Each row was made from one small tree. The marks that hang from a mark follow it in brackets, in alphabetical order. Every link used is in the known rows. Write each row's tree.
(in the rows, 128 means zero)
Known rows:
nenof(bolu(bibes) kofulok lete): [119  75 165 143  89 154  82 117 137  86 127  96 154 122 104 123  83  99
  92 101 147 126 166 167 144 159 143 157  99  98 101 123  99 212 119 129
 156 124 123 125 143  52  69 190 113 108]
ramib(lafan(bolu(gikudo))): [106 112 122 143 149 146  90  84  96 113 122 123  98 136 181 137 124 105
  88 158 116 114 123 150 127 124 102 103 135  94 125 114 106 133 150 135
 158 127 102 124 149  83 120  85 104 133]
lafan(bolu(nenof) ramib): [125  91 140 128 152 151 111  82 127 108 111  80  99 120 150 151 110 126
  82  97 133 138 126 119 124 128 131  75 127  97 128  97 125 133 118 136
 168 125 135 126 115 125  98 123 105 107]
ramib(lafan(bolu(bibes nenof))): [110  97 139 129 149 141  77 101 129 121 132  71  96 134 143 141 122 105
  91 119 130 117 143 138 137 150 107 110 138  62 115 130 129 160 106 120
 113 122 135 133 149  88  81  91  89 121]
donuvo(lafan(bolu ramib)): [106  94 160  96 146 161 136  75  95 103 118 106  88 117 157 156 105 150
  83 100 146 124 134 120 112 101 125  93 124 103 134 103 113 139 137 115
 174 117 127 131 123 119 120 145  98 111]
nenof(kofulok lete): [118  95 151 139 104 130 115 104 159 106 125 110 136 124 118 126 101 109
 109 106 156 133 150 157 125 149 142 136 101 109 115 112 107 157 134 117
 173 112  99 124 138  66 117 173 116 120]
bolu(bibes gikudo nenof): [171 115 116 132 143 120  71 143 122 126  96  71 141 144 147 131 121 110
 115 104  86 125 136 113 119 153 140 126 152  88 123 113 129 182  88 177
 113 119 165 129 128  99  88  85 102 116]
vefi(medeg(sakapin)): [110 124 126 123 138 116 130 123 105 159  95 135 159 143 159 129 136 121
 133 115 121 122 120 115 135 119 141 129 180 141 125 100 113 127 137 124
 131 143 120 124 133 121 144 132 120 129]
bibes(bolu(gikudo)): [134 125 127 138 141 141  84 136 118 106 117 132 111 135 145 121 120 119
 108 152 111 114 127 118 145 135 137 133 135 124 132  99 114 150 131 136
 135 120 139 125 131  96 138  90 111 122]
lafan(bolu(gikudo)): [128 111 122 128 138 140  94  92 101 106 113 109 116 124 184 128 119 129
 103 146 102 130 124 122 122 118 118 106 127  92 132 107  94 136 150 145
 180 120 119 124 136  96 116  90 117 134]
kofulok(nenof(ramib(lafan))): [114 114 131 136 179 173 100 112 119 129 135 123 136 114 119 127 118 116
 118 177 134 108 149 164 148 122 143 132 127 126 107 148 159 110  96 133
 110 128 117 153 144  75 101 155  99 145]
baren(donuvo(lafan(bolu(nenof) ramib))): [104  72 154 110 172 164  98  65 102 113  94  67  86 119 159 168 112 165
  66  69 151 123 113 102 105 104 130  80 130 100 138  68 128 162 130 136
 149 107 151 140 120 103 101 126  74  95]
ramib(lafan): [103 119 131 142 138 131 120 125 121 134 133 142 109 142 132 131 138 109
 115 128 144 114 128 154 131 131 118 121 137 124 116 139 147 120 128 115
 105 137 113 132 142 114 127 126 114 136]
bibes(bolu(gikudo(sakapin))): [134 104 123 132 134 146  87 118 100 103 117 173 119 146 132 125 116 124
 107 162 121 111 122  95 162 123 146 142 136  78 119  93 110 158 144 142
 133 124 111 117 127  99 154  96  96 136]
bolu(gikudo nenof): [161 115 117 137 146 109  91 136 129 138  98  91 127 129 157 137 125 115
 117 117  91 124 118 128 118 141 137 112 152 106 118 101 135 140  92 174
 144 125 146 129 130 111 112  79 113 119]
bibes(bolu(gikudo nenof)): [152 110 128 137 149 122  69 143 141 114 102 104 109 129 150 134 122 114
  96 130  95 113 116 116 142 149 143 122 145 114 123  90 126 147  95 152
 130 119 153 130 129  93 120  76  94 113]
bibes(bolu(nenof(kofulok lete ramib))): [120  69 168 161 119 141  74 124 183  84 128  63 109 118  90 135  65 107
  96 133 173 116 157 158 162 186 177 131 113 105 107  84 112 160 107 112
 161 100 117 134 143  17  95 178  84 116]
lafan(bolu(nenof(kofulok)) ramib): [122  73 162 126 142 141 110  62 128  99 107  53  98 119 141 144 101 136
  72  98 155 144 137 141 116 123 147  85 117  82 122  79 120 151 128 120
 197 112 108 121 117  65  96 154 117 112]
vefi(medeg): [116 147 131 144 125 131 136 122 110 150 108 136 138 125 137 128 118 109
 141 122 129 118 123 129 128 133 143 136 146 158 123 104 134 112 132 125
 126 123 126 122 143 139 121 135 118 125]
kofulok(nenof(ramib)): [140 127 130 128 162 167 102 122 120 120 133 107 153 103 118 121 107 146
 135 172 119 121 149 138 144 128 150 137 121 128 119 139 148 112 103 146
 127 114 129 157 124  95 101 154 110 134]
bibes(bolu(gikudo(sakapin) nenof(ramib))): [147  81 126 146 149 149  70 132 114 108 113 120 115 134 126 140  88 121
 113 166 123 114 138 113 178 145 180 122 142  76 108  87 114 154 117 163
 135 116 128 124 133  66 128 113  69 137]
kofulok(nenof): [143 131 124 114 163 155 109 115 123 131 124 131 149 107 128 112 128 137
 122 147 106 128 125 130 124 110 130 135 121 119 124 132 152 127  98 139
 124 123 124 149 122 120 114 124 129 120]
medeg(sakapin(gikudo)): [116 127  97 105 157  92 115 127 133 129 106 142 178 145 152 117 154 149
 134 147 114 135 119 101 154 110 123 126 173 138 121 141  98 128 131 131
 123 138 136 141 106 100 152 116 102 127]
lafan(bolu(bibes nenof(kofulok))): [131  84 154 122 123 135  82  96 135 105 120  37 115 121 132 131 109 138
  99 115 139 140 151 136 123 149 137 120 116  49 125 101 105 181 121 128
 161 102 113 121 135  52  83 130 113 117]
donuvo(lafan(bolu(bibes gikudo) ramib)): [134 100 142  93 147 169  92  80  72  89 101  84 107 139 173 151 104 141
  81  94 114 125 147  96 109 116 131 104 133  77 135  95  95 192 125 152
 161 113 149 126 123  87  95 112  90 119]
kofulok(nenof(lete)): [134 118 129 126 151 158  97 113 153 120 126 130 155 103 123 121 107 111
 107 124 112 119 137 135 128 139 126 134 112 113 114 131 144 132  90 140
 153 119 126 150 134 111 101 139 105 110]
bibes(bolu(nenof(ramib))): [128 107 147 147 138 144  89 145 154 110 130  85 107 119 109 138  97 125
 114 152 139 112 138 128 168 161 167 120 134 129 119 106 133 135  96 127
 116 114 148 135 129  81 104 133  86 122]
gikudo(sakapin): [126 101 120 122 126 135 127 111 109 130 129 167 132 136 114 129 123 133
 131 137 140 130 129 111 145 117 140 134 125  84 120 119 125 136 141 127
 125 129 112 120 126 135 153 132 110 141]
donuvo(lafan(bolu(nenof(kofulok)) ramib)): [117  63 176  96 147 141 122  64 112 104 102  53  86 108 152 164  99 156
  74  84 150 133 140 144 101 116 143  93 121  76 117  66 117 156 110 120
 197 105 111 133 126  72 107 151  99 104]

Which tree is each row?
[151  96 126 134 144 148  56 115 112 100 112  35 125 129 157 139  90 125
 109 143 103 129 153 120 142 150 150 103 143  60 123 115  95 173 110 176
 152 107 147 131 136  60  66  96  78 135]  lafan(bolu(bibes gikudo nenof(ramib)))
[137  71 132 148 145 146  72  69 138  90  96  68 108 122 174 153  81  97
  58  82 113 131 135 116 118 146 132  68 130  89 115  83 108 158 109 165
 205 122 137 128 125  94  85 105  77 102]  lafan(bolu(gikudo nenof(lete)) ramib)
[103  77 153 123 159 159  93  97 111 115 116  45  98 109 159 165  96 178
  99 121 155 114 126 125 132 123 138 100 134  92 133  87 109 144 128 142
 143  98 138 148 145  75 101 137  66 118]  baren(donuvo(lafan(bolu(nenof(ramib)))))
[162  69 117 141 136 134  58 127 131 111 104 108 152 144 128 136  85  90
 101  89 103 121 147 100 142 170 144 132 134  50 106 108 115 204  94 180
 134 121 139 123 137  98 104 103  66 117]  bolu(bibes gikudo(sakapin) nenof(lete))
[124  94 142  98 152 158 111  68  77  98 102 110  95 122 188 158 103 139
  77 109 118 120 133 118 103 100 128  93 133  94 133  80 100 152 138 144
 195 118 127 130 123 101 114 112  94 114]  donuvo(lafan(bolu(gikudo) ramib))
[137  84 121 114 143 175  78  63  67  83 106 119 125 159 155 130  99 123
  84 118 120 138 153  76 141 106 146 103 129  41 128 104  93 200 161 156
 157 125 121 114 118  91 106 118  88 145]  lafan(bolu(bibes gikudo(sakapin)) ramib)
[142  85 155 140 107 129  77 125 169 111 114  52 137 136 105 128  94 105
  95  78 141 132 156 144 130 179 151 137 117  79 110 108 119 204  90 132
 146 108 125 126 135  54  79 156 100 106]  bolu(bibes nenof(kofulok lete))
[101  97 145  92 139 170  88  92  93 106 122  87 106 129 149 146 118 172
  98 101 146 114 133  92 117 115 110 132 128  81 147 102 105 196 154 123
 113 102 143 132 142  91  96 115  81 116]  baren(donuvo(lafan(bolu(bibes))))
[ 94  83 145 151 142 148  87  69  94  90 126  80 102 133 165 132 100 119
  97 178 151 126 157 187 141 133 141 107 126  78 110 101  90 141 163 129
 192 111  80 123 156   4 103 146  99 156]  nenof(kofulok ramib(lafan(bolu(gikudo))))
[124  99 134  97 138 135 107  98  86 108 109 105 105 115 198 149 116 147
  99 132 107 117 121 127 109 112 112 112 134  84 132  92  90 141 129 145
 184 110 122 135 139 103 130  94  96 121]  donuvo(lafan(bolu(gikudo)))
[161  82 137 143 122 122  54 118 154 103  96  51 145 139 136 129  95  95
  94  85 110 131 149 144 121 180 156 139 126  68 109  95 101 211  85 166
 160 104 130 121 138  31  76 123  97 110]  bolu(bibes gikudo nenof(kofulok lete))
[138  78 153 156 121 124  52 113 171  90 100  78 116 126 136 131  89  98
  73 117 121 115 132 145 138 177 157 134 121  97 112  66 105 182 100 139
 177 107 119 124 141  21 109 116  91  95]  bibes(bolu(gikudo nenof(kofulok lete)))
[146  82 124 142 145 133  71 128 118 115 104 139 115 136 137 134 111 117
 100 139 110 112 116  98 157 142 153 128 141  70 113  80 126 155 106 151
 134 125 132 121 129  97 148  82  83 120]  bibes(bolu(gikudo(sakapin) nenof))
[ 86  97 146 104 142 159 112  85  97 115 121 100  98 118 165 149 121 174
  97 116 149 121 116 116 115 105 102 114 122  97 143  91 103 154 156 121
 145 108 124 138 142  95 125 126  93 111]  baren(donuvo(lafan(bolu)))
[ 82 100 139 143 141 156 110  90 112 108 150 109  95 124 145 139 108 118
 108 174 161 114 154 164 153 135 127 104 126 104 119 133 107 111 150 107
 147 126 103 136 151  80 104 141  94 149]  nenof(ramib(lafan(bolu)))
[119  61 117 141 166 135  76  80  96 123 112 120 102 136 173 151 114 108
  86 145 115 110 122 134 137 124 120  95 140  25 104 100 118 140 135 150
 166 131 100 126 151  88 132  81  76 136]  ramib(lafan(bolu(gikudo(sakapin) nenof)))
[126 103 129 122 151 157 102  68  94  94 104 100 108 134 177 138 108 122
  77 122 114 136 129 112 120 115 127  85 126 104 133  95  99 145 153 150
 188 124 124 121 118  92 108 110 110 124]  lafan(bolu(gikudo) ramib)
[133  84 161 118 138 151  90  70 123  93 110  32 110 137 130 139 103 136
  74  86 149 147 158 124 122 138 155  99 119  62 127  92 113 197 124 128
 166 105 129 116 114  55  68 150 111 109]  lafan(bolu(bibes nenof(kofulok)) ramib)
[117 104 123 139 188 181  70  75  91 108 126 105 122 107 171 125 104 116
  96 196 107 111 140 157 143 114 124 108 130  82 111 124 124 121 122 154
 162 117 106 150 150  43  92 114  88 145]  kofulok(nenof(ramib(lafan(bolu(gikudo)))))
[155 105 112 125 132 143  86 121  84 116 113 139 154 159 133 120 115 121
 124 126 111 127 147  96 138 124 147 149 141  54 121 118 109 193 136 167
 116 124 130 116 128 100 128 105 103 143]  bolu(bibes gikudo(sakapin))
[133 108 132 138 151 175  93 116 151 111 135 108 164 101 112 121  83 115
 115 148 124 124 157 144 147 147 146 134 112 120 108 135 136 127  92 145
 152 111 121 157 140  80  92 173  91 126]  kofulok(nenof(lete ramib))
[102 140 105 122 155  99 125 126 109 150  88 145 187 146 163 122 145 132
 145 140 120 129 116  95 158 113 136 133 188 166 121 117 103 106 140 130
 122 133 136 132 117 107 140 122  97 122]  vefi(medeg(sakapin(gikudo)))
[148 109 129 133 116 150  73 137  87 102 110 115 153 135 144 122 113 112
 108 131  95 121 138 127 136 144 134 146 135 107 112 122 111 196 113 172
 127 136 161 128 129 106  82 117 120 122]  nenof(bolu(bibes gikudo))
[ 97  84 154 167 141 154  68 136 177 100 140 106  92 123 101 147  83  77
  87 135 161  90 149 161 177 180 150 116 131 108 102 114 131 141  89 115
 116 125 134 141 157  58  99 150  56 117]  bibes(bolu(nenof(lete ramib(lafan))))
[132  73 156 161 120 128  96 118 169 103 122  49 134 117 107 138  74 111
 109 112 161 128 159 171 140 176 174 121 117 100 100 100 114 153  97 138
 178 101 115 133 143  37  96 184  92 125]  bolu(nenof(kofulok lete ramib))
[112 110 125 131 148 155  69  95  91 106 127 108 108 145 170 127 125  98
  92 141 108 121 147 135 132 135 109 117 135  64 129 129 104 178 146 142
 130 129 123 125 149  72  90  79  97 138]  ramib(lafan(bolu(bibes gikudo)))
[113  91 155 147 106 141 110 109 154  97 136  81 138 127  99 127  74 117
 119 131 167 130 167 168 142 164 166 131 103 114 109 116  94 154 138 119
 178 101 103 128 145  40 101 203 105 137]  nenof(kofulok lete ramib)
[129  76 148 152  98 138  76 102 125  86 108 108 149 114 151 124  88  98
  86 129 128 127 136 177 129 153 146 138 107 112  97  94  89 180 124 151
 203 127 106 129 144  48  98 165 116 116]  nenof(bolu(gikudo) kofulok lete)
[126 105 144 137 111 173  89 143 102  96 137  96 151 123 107 125  93 124
 127 152 135 121 160 147 162 139 156 143 122 125 110 145 109 182 116 147
 102 136 156 135 135  91  66 176 106 134]  nenof(bolu(bibes) ramib)
[101  84 144 160 146 187  76 112 127 102 139 130 152  96 113 130  84  88
  88 167 138 104 151 194 165 145 142 133 111 127  82 144 148 134  89 136
 141 138 123 169 154  69  70 190  79 127]  kofulok(nenof(bolu lete ramib(lafan)))
[123  71 130  98 132 149 114  83  65 111 112 142 111 120 184 149 110 151
 109 142 125 114 123 108 125 100 123 121 128  38 123  85  89 153 144 144
 183 116 103 130 141 114 155  96  78 131]  donuvo(lafan(bolu(gikudo(sakapin))))
[135 113 123 117 132 152  76 102 100  96 118  92 122 134 172 117 115 121
 105 134  97 132 141 110 124 132 117 122 133  72 139 116  87 180 143 155
 152 114 139 120 137  92  92  88 107 132]  lafan(bolu(bibes gikudo))
[127  92 147 146 137 186  81 117 135  96 134 117 167  85 122 123  74 107
 101 156 124 117 148 168 155 143 150 138 103 133  95 130 131 146  84 148
 157 130 134 163 137  84  67 189  93 115]  kofulok(nenof(bolu lete ramib))
[107  77 139 180 125 162  68 113 112  91 127 122 135 125 145 141  77  72
  87 148 131 101 147 187 152 159 143 120 128 121  86 126 109 155 115 157
 156 146 123 140 162  55  79 163  81 137]  nenof(bolu(gikudo) lete ramib(lafan))
[114  62 156 143 118 126  96  81 170 105 125  65 109 108 145 139  89 111
  82 108 151 136 146 153 123 156 130 106 102  70 113  86  99 153 119 118
 214 105  96 130 140  56  96 142 101 105]  lafan(bolu(nenof(kofulok lete)))
[ 87  88 157 135 134 167  87  83 108  86 146  68 106 140 120 128 100 122
 102 162 173 123 176 168 155 143 143 125 115  62 118 131  94 174 150 105
 137 108  92 125 157  11  76 170  98 151]  nenof(kofulok ramib(lafan(bolu(bibes))))
